Each row was made from one small tree. The marks that hang from a mark follow it in brackets, in alphabetical order. Every link used is in the known rows. Write each row's tree.
(in the rows, 128 means zero)
Known rows:
dufu(nuse(bamovok(funagid) momog mose zitem)): [141 163 146 158 163 118 156 144 157 145 110 123 117 142  94  84 158 121
 150 148 179 122 138 190 123 117 120 137 140 125 109 198 168 100 107 123
 133 178 126 136  72 111 120 140 156 152]
funagid(bamovok(nuse)): [147 129 147 134 143 112 150 133 124 131 146 145 123 111 147 149 144 121
 130 175  87 118 120 167 134 141 120  81 124 137  96 132 122 129 118 149
 139 133 145 116 149 137 115 135  99 127]
mose(funagid(dufu(nuse(bamovok momog vete)))): [145 140 131 140 136 175 146 136 157 131 126 121  93 127 167  64 175  92
 142 133 156 119 112 225 117 148 156 162 126  86 102 122 123 112  50 143
 111 140 108 129  79 146 143 132 137 156]
vete(nuse(dufu mose)): [ 88 132 158 117 145  98 135 115 142 149 112 127 160 139 134  68 127 125
 164 111 138 158 142 106 124  88  98 129 129 139  99 188 151 133 130 100
 101 156 128 137 121 125 140 130 142 139]
bamovok(funagid nuse(dufu momog vete)): [143 130 169 135 159 156  90 118 125 119 125 121  96 109 175 117 149 115
 131 207 122  95 132 139 113 150  98 120 108 150  74 136 177 102 113 117
 114 112 130 133 119 130 129 149 143 137]
moluk(nuse(bamovok dufu)): [111 128 153 155 110 135 114 130 143 122 136 132 105 130 127 148  96 141
 149 124 130 165 132 166 138 130 101 131 136 112 117 146 152 124 134 118
 103 113 100 101 123 117 132 141 136 132]
funagid(bamovok(nuse) dufu mose vete): [115 142 174 130  98 105 152 135  92  48 168 159 121  98 144 155 159 110
 112 201  81 135 152 184 127 123 167 117 138 124 105 120 103 143 127 157
 100 145 193 113 100 150 119 153 106 133]
moluk(nuse(momog mose vete)): [ 99 117 152 154 160 152  84 137 142 141 102 137 113 126 121 135 120 135
 164 104 164 161 153 143 145 129 132 100 115 114  97 193 160 115  77 117
  89 167 126 111 110 112 160 128 185 144]
mose(funagid(bamovok dufu moluk) nuse(zitem)): [116 143 121 128 120 125 119 142 156  93 131 103 172 144 111 130 183 122
 110 151 147 121 114 245 127 122 158 138 129  75  97 151  90 130  41 151
 134 142 126 126  77 141 121 136 109 168]
zitem(zibul): [124 131 135 134 131 104 127 133 140 118 127 130 132 122 162 137 130 144
 176  97  98 131 122 136 138 129 121 140 121 109 117 126 136 118 132 115
 145 122 131 139 147 122 140 120  98 131]
bepusok(nuse): [105 129 145 125 118 113 109 138 131 127 126 133 131 131 124 161 144 118
 133 133 165 137 141 170 126 131 135 140 131 134 101 135 133 128 129 123
 137 143 110 122 133 127 131 134 127 105]
nuse(mose zitem(zibul(momog))): [122 150 134 141 163  76 110 134 164 152  92 118 171 149  72 125 144 144
 164  94 119 136 141 120 139  98 110 136 143 120  93 189 145 107 103 125
 148 145 154 139 119 134 156 116 126 155]
moluk(nuse(bamovok)): [111 123 150 158 109 128 112 137 136 127 145 135  95 130 123 148 112 140
 149 125 129 163 127 167 144 151 136 135 140 114 116 134 149 122 123 126
 120 129  97 102 124 115 114 142 130 131]
nuse(bamovok momog mose vete): [143 157 138 145 186 124 108 130 143 167 102 122  57 132 131  91 141 141
 187 107 157 140 147 165 152 143 124  90 143 119 105 170 159 100  61 135
 100 195 101 125  99 112 150 132 162 146]
mose(funagid(bamovok bepusok) nuse(momog vete)): [135 131 109 133 154 184 125 147 132 119 124 112 115 136 184 106 192 130
 137 142 152 120 118 251 137 151 120  71 111  74  60 142 113 119  74 125
 167 164 130 132 111 141 150 137 143 154]
mose(funagid): [138 129 116 128 126 137  98 133 149 134 133 110 135 133 144  94 180  99
 131 134 128 124  97 171 120 126 126 131 121 104 123 123 124 117 119 137
 133 124 113 139 123 146 131 126 122 147]
bamovok(funagid(dufu mose) nuse(zitem)): [124 156 173 121 126  84  95 130 126  73 155 116 152 120 103 151 163 109
 112 231  81  98 133 125 100 122 169 177 136 158  83 105 139 119  92 127
 129 116 161 139  86 125  83 158 135 153]
dufu(nuse): [142 133 136 136 113 143 183 140 140 126 126 147 137 127 141 111 133 106
 127 130 169 123 142 171 123 145 127 140 124 126 122 152 128 134 130 112
 138 131 129 132 108 124 132 128 137 125]
moluk(nuse(dufu zitem(zibul(momog)))): [106 120 156 154 123 141 106 135 166 118 110 128 163 138  99 159 105 151
 135 105 123 155 141 143 134 118  94 136 123 106  81 170 150 126 119 110
 125 100 134 110 133 132 157 123 131 149]
momog(nuse(dufu vete zitem) zibul): [141 146 163 141 147 130 177 117 162 100 101 136 156 133 115 171 108 131
  64 134 127  94 158 133 122 158 111 107 149 111 124 150 129 141  67 104
 108 126 114 127 122 110 151 134  83 150]
vete(nuse(mose)): [ 85 127 154 123 140  91 129 132 131 159 114 133 151 134 130  72 137 119
 163 109 135 148 142 104 128 104 132 133 134 139 101 176 145 129 120 109
 120 176 128 139 122 124 121 132 136 139]
momog(nuse(bamovok)): [139 142 147 152 104 128 178 130 123 125 155 136  98 123 170 158 122 129
 148 129 158 114 135 156 130 149 138 133 143 126 130 118 124 114 118 127
 129 140  92 114 108 114  98 144 110 134]
nuse(zitem): [132 140 126 140 153 122 128 131 150 131 112 118 157 146  67 135 134 130
 108 134 122 115 134 128 134 125 127 135 134 127 126 138 130 138 103 130
 139 141 135 136 118 120 126 124 114 140]
bamovok(funagid(vete)): [ 87 114 146 145 103 120  99 130  87  80 145 122 114 126 142 106 154 123
 107 186 123 108 116 140 121 143 128 143 117 131 151 123 162 125 174 137
 128 115 156 137 126 135 111 152  92 123]
zitem(zibul(momog)): [126 123 134 128 110 122 128 129 142 133 119 132 115 121 163 124 135 149
 155  91 117 137 128 133 136 132 114 132 127 103  81 138 135  99 130 124
 156 106 136 120 144 156 147 118 115 139]
zibul(momog zitem): [139 127 119 125  95 154 119 129 146 150 109 127 131 119 127 117 130 142
  88 126 137 141 116 125 119 135  85 128 145 131  52 148 113 121 161 146
 121  74 136 110 118 165 145 153 144 145]
dufu(nuse(bamovok mose zitem)): [151 165 137 149 147  91 171 147 163 155 112 133 142 153  79 104 143 114
 158 125 160 129 146 186 138 136 122 144 153 126 128 183 146 127 102 117
 136 165 121 137  85 102 127 133 134 140]
funagid(mose(nuse(momog)) vete): [117 131 138 123  77 150 113 142  93  50 151 141 122 123 126 168 157 128
 113 139 169 145 166 172 132 123 137 104 139 106 105 153 130 117 184 109
 102 170 152 135  89 129 130 142 164 132]
mose(funagid nuse(zitem)): [141 137 108 133 128 139  93 143 148 116 126 100 178 158  82 133 186 118
 121 141 146 112 105 203 128 135 125 145 132  90  95 139 126 118 102 117
 140 138 109 151 107 127 124 125 123 152]
dufu(nuse(mose vete)): [135 142 136 138 151 115 160 142 143 136  98 140 138 137 134  96 139 104
 163 116 176 125 159 172 138 161 126 124 122 126 122 178 139 145  82 108
 118 154 130 142  98 105 159 129 146 129]
bamovok(nuse(dufu momog(zibul) vete zitem)): [178 144 164 133 173 153 127 118 166 151  96 134 134 121 105 149 129 118
  83 168  96  98 153 135 128 144 104 104 139 134  77 152 164 111  79 114
 107 139 132 130 118 131 151 131 134 147]
zibul(momog(nuse(bamovok(funagid) dufu)) zitem): [136 141 147 145  81 152 143 120 139 126 128 122 114 117 171 131 126 145
 101 149 160 120 115 144 108 141  63 132 152 137  53 145 125 104 167 135
 117  58 110 102 101 152 126 169 126 155]
zibul(momog(nuse(dufu mose)) zitem): [135 142 140 139 101 145 140 120 147 145 108 129 161 120 146 140 119 137
 115 117 169 138 133 114 111 107  61 125 152 138  57 190 116 116 162 126
 104  76 133 110  99 149 152 152 164 155]
momog(nuse(bamovok mose zitem)): [140 163 146 161 145  91 160 134 141 143 130 121 141 144 103 155 132 130
 160 129 159 121 146 146 136 124 135 136 156 134 133 161 135 115  91 126
 128 163 109 131  93  99 106 142 119 152]
vete(nuse(zitem)): [ 98 124 149 131 138 116 147 132 146 143 117 124 160 142 104  89 142 130
 121 123 123 130 143 113 130 122 139 141 135 135  92 149 138 141 104 113
 134 164 127 139 124 128 112 131 104 146]

Which tree is each row?
[126 160 158 152 153  95 158 124 155 120 113 123 192 138 126 164 118 134
 174 108 148 118 149 121 127  92  96 140 133 125 127 185 134 124 112 101
 116 138 131 141 109 101 148 124 118 149] : momog(nuse(dufu mose zitem(zibul)))
[117 137 171 122 143  64  66 119 134 121 130 112 138 122 168 117 154 104
 150 202 132 111 155 139 123 143 110 135 118 160 111 165 174 129  99 115
 119 112 133 136  88 115 120 163 141 140] : bamovok(funagid(moluk) nuse(dufu mose vete))
[ 99 120 153 151 143 148  92 137 144 149 114 139 135 123 110 140 117 137
 157 108 161 175 141 134 130  86 131 111 126 119 102 198 160  98 120 122
  95 159 135 108 112 118 141 126 198 143] : moluk(nuse(momog mose))
[154 139 137 148 160 185 179 143 162 133  90 136 128 138 114 104 144 115
 117 121 180 105 163 182 134 164 131 115 119 112  97 169 134 133  68 117
 126 163 126 135  93 117 157 121 147 143] : dufu(nuse(momog vete zitem))
[142 141 140 137 162 154 162 141 148 146  94 144 120 130 142  91 143 107
 162 107 195 130 160 173 129 143 125 110 121 119 102 194 143 122  84 112
 110 174 133 134  90 113 170 126 180 140] : dufu(nuse(momog mose vete))
[111 131 148 128 150 159 106 138 142 135 104 132  91 129 144 145 150 125
 136 119 188 131 154 188 135 151 138 110 121 122  77 149 141 119  86 120
 124 169 106 120 125 125 153 134 147 111] : bepusok(nuse(momog vete))
[135 169 159 163 151  82 164 127 159 128 123 124 154 141 130 161 118 145
 192 107 140 122 146 151 135 108  92 142 148 124 128 174 143 112 110 106
 119 146 108 135 106  95 131 132 103 151] : momog(nuse(bamovok dufu mose zitem(zibul)))
[135 147 136 139 181 142 119 119 161 111  83 111 151 151  89 120 120 138
 119 133 127 107 152 140 144 157  88 109 125 123 118 139 131 165  62 113
 110 122 121 140 119 112 174 123 106 143] : nuse(dufu vete zitem)
[129 130 115 134 140 126 135 139 138 132 140 112 136 134 174  89 183 108
 128 153 105 128  99 208 123 119 120  93 117  92 111 121 110 137 116 149
 181 131 148 128 128 155 134 142 112 150] : mose(funagid(bamovok bepusok))
[116 148 139  92  71  92 105 128 138  60 150 119 161 133 147 175 137 129
 123 124 181 149 188 165 121 105 130 107 132 116 107 158  97 138 139  96
 114 136 116 125  68 114 126 146 186 140] : funagid(moluk mose(nuse(dufu)))
[137 141 140 152 190 161 120 131 167 132  83 113 121 136 124 123 143 151
 149  99 122 111 152 150 151 149 124 107 119 102  89 149 142 119  50 119
 127 167 126 139 125 117 166 118 116 151] : nuse(momog vete zitem(zibul))
[123 135 124 120 125 133 106 134 147 140 134 109 146 142 166 109 183  95
 133 144 147 141 118 204 118 110 112 142 118 100 101 123 132 130 139 119
 175 125 126 133 112 149 140 144 139 130] : mose(funagid(bepusok(nuse(dufu))))
[102 136 163 125 173 111 140 131 168 168  91 131 160 134  83  78 144 132
 107 112 124 140 148 101 121  80 136 114 153 123  82 206 158 105  97 113
 113 202 139 139 112 131 130 128 143 161] : vete(nuse(momog(zibul) mose zitem))
[150 149 147 128 174 163 136 116 181 137  86 126 153 133  73 135 118 141
  55 129 119 121 138 125 114  78  89 102 147 107 105 180 147 105 117 118
 100 143 135 126 115 140 163 122 143 154] : nuse(dufu momog(zibul) zitem)
[117 132 147 166 122 124 112 143 152 132 131 126 120 142  75 160 117 144
 132 128 121 151 134 168 146 147 138 137 143 114 115 141 149 127 102 129
 128 138 106 106 117 109 112 139 119 146] : moluk(nuse(bamovok zitem))
[147 134 160 131 148 120 119 129 136 144 135 123 140 115 125 134 164 115
  69 227  78  92 128 134 105 113 138 141 137 144  76 132 182  90 130 120
 186 133 176 135 111 142  92 161 142 156] : bamovok(funagid(bepusok) nuse(momog(zibul) zitem))
[145 135 136 126 135 161 132 124 159 147 106 133 125 102 123 132 126 137
  66 125 115 134 116 122 112 106 112 107 149 114  92 159 133  96 146 132
  98 131 133 122 124 141 142 142 150 147] : nuse(momog(zibul(zitem)))
[108 128 158 129 159 167 148 121 163 149 103 122 154 134 118  77 131 136
 116 117 147 132 147 113 118  89 104 121 127 129  75 179 150 123 117 106
 106 169 126 130 113 137 140 123 139 151] : vete(nuse(dufu momog zitem))
[133 153 163 116 107  45 134 141 161  83 159 128 156 121 157 183 164 118
 128 161  97 128 172 181 137 116 146  71 136 129  90 153  90 140 105 139
 151 152 147 117  97 128 108 150 120 154] : funagid(bamovok(nuse(zitem(zibul))) moluk mose)
[153 134 145 132 140 174 184 138 157 131  98 153 104 117 151 105 135 113
  93 120 168 116 155 180 122 167 134 105 128 104 102 168 139 122  84 110
 116 154 126 127 105 127 156 127 144 137] : dufu(nuse(momog(zibul) vete))
[107 118 147 132  76 119 109 128 144 127 150 110 119 131 182  58 184  92
 118 131 151 142 132 200 129 136 126 138 130  93 135 150 143 130 148 140
 124 141 105 131  89 154 121 153  97 153] : mose(funagid(moluk vete(nuse(bamovok dufu))))
[147 152 137 146 162 146 169 145 164 156  94 137 163 140  85 102 149 111
 138 117 187 127 155 160 123  97 124 125 133 126 106 215 145 112 104 117
 124 178 147 140  82 117 150 120 180 149] : dufu(nuse(momog mose zitem))
[145 156 153 157 128 134 177 122 147 117 134 124 136 141 129 162 113 137
 132 135 153 107 148 154 127 130 101 135 150 126 128 138 129 126 112 118
 119 128  97 122 101 107 114 139 102 145] : momog(nuse(bamovok dufu zitem))
[134 113 157 151 112 123 153 138  94 111 155 156 116 108 150 146 153 111
 113 190  92 119 131 180 143 154 118  89 127 128 126 142 139 137 161 159
 130 135 168 120 145 146 122 143  68 117] : funagid(bamovok(nuse) vete)
[ 90 142 162 132 166  79 133 127 164 146  97 119 187 144 112  82 131 138
 179  95 111 148 144 107 133  89  94 138 134 127  93 192 153 132 113  93
 117 162 136 152 125 114 148 123 110 151] : vete(nuse(dufu mose zitem(zibul)))
[164 130 150 137 145 117 117 133 149 149 111 129 133 131 124 152 150 123
 141 152  89  97 150 141 147 183 127 135 128 135  63 124 154 123  70 121
 155 118 133 132 130 136 136 129 100 143] : bamovok(nuse(vete zitem(zibul(momog))))
[105 135 114 116 101 126 138 140 131 102 153 113 158 129 184 113 182 119
 124 151 148 138 124 252 120 116 169 142 124  73  90 133  93 130  71 142
 175 133 148 119  75 146 119 146 139 160] : mose(funagid(bamovok bepusok dufu moluk) nuse)
[146 139 115 139 158 172  87 145 164 117 102 100 141 149 125 124 191 133
 155 109 150 109 117 217 146 157 122 121 117  69  65 150 138 102  58 107
 132 160 104 156 112 121 154 123 124 162] : mose(funagid nuse(momog vete zitem(zibul)))
[127 154 151 149 153 112 158 125 147 127 114 125 192 143 106 160 117 128
 144 128 169 115 153 118 121  90  97 132 138 136 129 187 132 131 110 110
 108 139 127 138  98 101 139 129 135 149] : momog(nuse(dufu mose zitem))
[106 115 135 140 105 121  98 139 162 119 147 116 138 125 169 117 172 102
 124 134 140 144 116 217 129 125 138  88 113  83 119 159 108 136  94 155
 135 127 114 107 114 145 126 140 119 160] : mose(funagid(bamovok moluk(nuse)))
[140 141 140 148 167 154 129 136 169 141 103 115 141 129 112 133 140 149
 143 103 121 122 137 137 134  96 122 126 127 107  94 160 143 100 103 126
 135 161 138 137 124 130 146 114 126 151] : nuse(momog zitem(zibul))
[111 154 163 146 116 114 151 126 113  67 154 124  75 125 186 146 137 130
 149 162 154  98 145 164 123 178 163 139 136 132 117  99 120 127  64 123
 115 136  99 123  88 105 100 157 107 148] : momog(nuse(bamovok(funagid(dufu mose)) vete))
[ 80 116 157 147 112 122  81 134 143 101 135 109 135 128 134 130 142 133
 101 166 159 128 137 150 117 116 147 132 115 125 118 162 155 116 111 133
 134 126 129 113  93 125 101 154 148 151] : bamovok(funagid(moluk(nuse(momog zitem))))
[112 144 161 127 143 104 138 128 167 181 109 134 106 117 131  71 136 136
 128 108 116 161 130 128 121 103 123 119 169 127  74 190 158  94 130 120
  99 187 108 129 112 130 119 152 139 156] : vete(nuse(bamovok momog(zibul(zitem)) mose))
[116 131 152 151 128 129 189 136  94 107 147 149 142 108 136 131 153 120
  98 214  68 122 143 195 133 129 162 149 134 124 108 120 127 147 114 166
 177 134 221 117 100 158 118 156  85 133] : funagid(bamovok(nuse(zitem)) bepusok dufu vete)
[ 84 131 147 130  88  97 108 135  83  47 164 122 122 124 164 116 170 123
 104 195 117 128 143 149 115 125 139 129 124 132 132 112 146 140 190 120
 167 127 187 139  98 138 104 171 129 136] : bamovok(funagid(bepusok mose vete))
